Every row comes from one small tree of marks. The marks that hang from a mark follow it in brackets, in the order of their numbers. Every link used is in the known rows. Which tree was each row made from?
(in the rows, 128 means zero)
Known rows
J91{J197 J983{J118 J348 J902}}: [147 119  92 135 129  63 101 124 189  90 107 103 102  82 162  36 103]
J348{J983}: [142 152 111 141 161 119 117 134 139 143 131  87  94 116 135 114 138]
J197{J91}: [145 123 128  88 132 136 146 112 134 144 115 114 128 103 142 111 133]
J983{J118}: [139 106 101 158 144  94 134 128 151 121 107 118  75  98 162 133 131]
J983{J91{J197} J118 J902}: [144 103 120 129 141  90 155 131 194  88  94 143 102  69 115 109 131]
J118{J197{J91}}: [119 135 140  83 133 137 129 125 129 127 136 121 143 108 144 107 166]
J983{J91 J118{J197} J348 J902}: [130 100 146 150 124  54 110 125 203  72 124 147  98  63 125 126 165]
J118{J197{J91{J983}}}: [105 148 114  84 130 138 120 122 125 134 139 115 158 118 147  68 144]
J197{J91{J983}}: [132 135  99  92 131 141 138 107 128 152 114 106 143 113 145  74 113]
J997{J716 J902}: [117 167 117 143 114 100 120 131 112 134  85  73 111 108 191 122 154]
J91{J197 J983{J348 J902{J997}}}: [129 143 123 134  91  83 104 113 189  91 122  81 173 118 176  24  97]
J902{J997{J716}}: [125 135 120 167  98 104 125 105 138 109  96  84 142 132 197 105 134]
J983{J91{J197} J902{J997{J716}}}: [129 132 136 138  97 100 146 111 183  74  81 105 166 103 154  85 134]
J197{J91{J983{J118 J902}}}: [149 139 105 122 127  80 128 108 161 137  93 139 104  73 141  90  79]
J902{J997}: [122 130 131 156 107 115 136 119 148 123 123  97 147 135 174 119 125]
J118{J197{J91{J983{J348}}}}: [119 131 119  83 119 116  98 111 140 116 143 102 160 111 157  49 153]
J197{J91{J983{J348 J902{J997}}}}: [145 143 145 119  78  81 109  93 172 118 112 108 174 104 165  55  79]
J118{J197{J91{J983{J902}}}}: [112 169 129  85 120 107 114 119 150 134 128 130 150  97 136  74 122]
J118{J197{J91{J983{J902{J997}}}}}: [106 173 147 114  89 102 115 112 153 120 132 124 188 118 156  71 104]
J983{J902}: [133 145 127 126 130  90 127 120 172 135 112 115  96  93 141 127 120]
J983{J91 J348 J902}: [144 104 142 126 118  85 128 111 206 105 112 119 114  74 116 119 144]

Write each row's tree
[145 148 128 113 158 114 140 139 182 109 118 111 121  90  94  96 139]	J348{J983{J91{J197} J902}}
[128 116  87 104 133 118 110 121 162 105 127  70 143 122 167  21 136]	J91{J197 J983{J348}}
[105 153 106 153 133  65 101 134 167 112 121 133  96  91 154  95 121]	J91{J983{J118{J197} J902}}
[132 146 139 164 156  71 114 144 177  98 129 147  85  73 100 139 153]	J348{J983{J91 J118{J197} J902}}
[152 114 107 172 165 101 140 136 158 115 114 122  78  89 112 139 143]	J348{J983{J91 J118}}
[164 121 114 123 117  60 105 100 173 118  98 127 104  63 149  66  86]	J197{J91{J983{J118 J348 J902}}}
[140 100  77 135 137  91 108 127 164  92 115  88 113 102 175  30 124]	J91{J197 J983{J118 J348}}
[110  99 121 148 142 103 141 137 162  91 127 143 107  93 126 141 178]	J983{J91 J118{J197}}
[116 151 139 191  96  47  99 120 159  74  95 127 116  98 193 117 130]	J983{J118{J197} J902{J997{J716}}}
[159 132 127 172 156  71 130 133 184 116 106 139  68  68  98 145 121]	J348{J983{J91 J118 J902}}
[138  83 119 100 132 129 142 123 183  82 123  95 144  99 131  73 172]	J983{J91{J197} J348}
[151 136 124  92 112  90 109  96 170 132 109 110 137  81 142  59  98]	J197{J91{J983{J348 J902}}}
[149 122 154 116 121  58  99 116 174  92 123 147 104  59 149 101 138]	J983{J118{J197{J91}} J348 J902}
[144 117  90 122 135 110 137 109 132 137 102 124 112  92 154  84 102]	J197{J91{J983{J118}}}
[130 145 168 142  97  70 123 122 161  93 117 156 142  89 163 120 111]	J983{J118{J197{J91}} J902{J997}}
[124 148 137  84 111  88  92 109 166 117 136 117 153  87 146  54 131]	J118{J197{J91{J983{J348 J902}}}}
[156  86 127 130 133  72 134 125 212  69 101 129 102  63 126  89 138]	J983{J91{J197} J118 J348 J902}
[112 114  96 155 131  76  86 128 156  92 138 106 107 104 173  70 151]	J91{J983{J118{J197} J348}}
[161 155 118 173 160  59 108 134 163 128 109 121  54  76 130 130 104]	J348{J983{J118 J902}}
[153 168 147 130 153  72 103 136 146 116 127 145  92  70 124 117 127]	J348{J983{J118{J197{J91}} J902}}
[156 119 133 197  84  28  96 100 182  73  78 105 101  84 202 101 108]	J983{J118 J348 J902{J997{J716}}}
[137 140 147 113 128  76 123 126 159 110 116 155 104  66 140 121 129]	J983{J118{J197{J91}} J902}
[143 103 135 100 125  99 134 121 210  82 115 110 135  79 118  79 153]	J983{J91{J197} J348 J902}
[119 134 112 153 121  47  79 127 181  94 129 124  98  83 160  72 128]	J91{J983{J118{J197} J348 J902}}
[126 119  69 133 148 111 130 133 150 108 109 100 109 111 165  52 118]	J91{J197 J983{J118}}
[136  83 102 130 149 121 164 133 172  86 106 127 111  92 131 106 152]	J983{J91{J197} J118}
[143 107 126 155 132  75 147 123 194 110  93 151  82  66 117 150 125]	J983{J91 J118 J902}
[159 131 119 144 160  86 138 142 187  93 106 130  90  72  99 104 125]	J348{J983{J91{J197} J118 J902}}
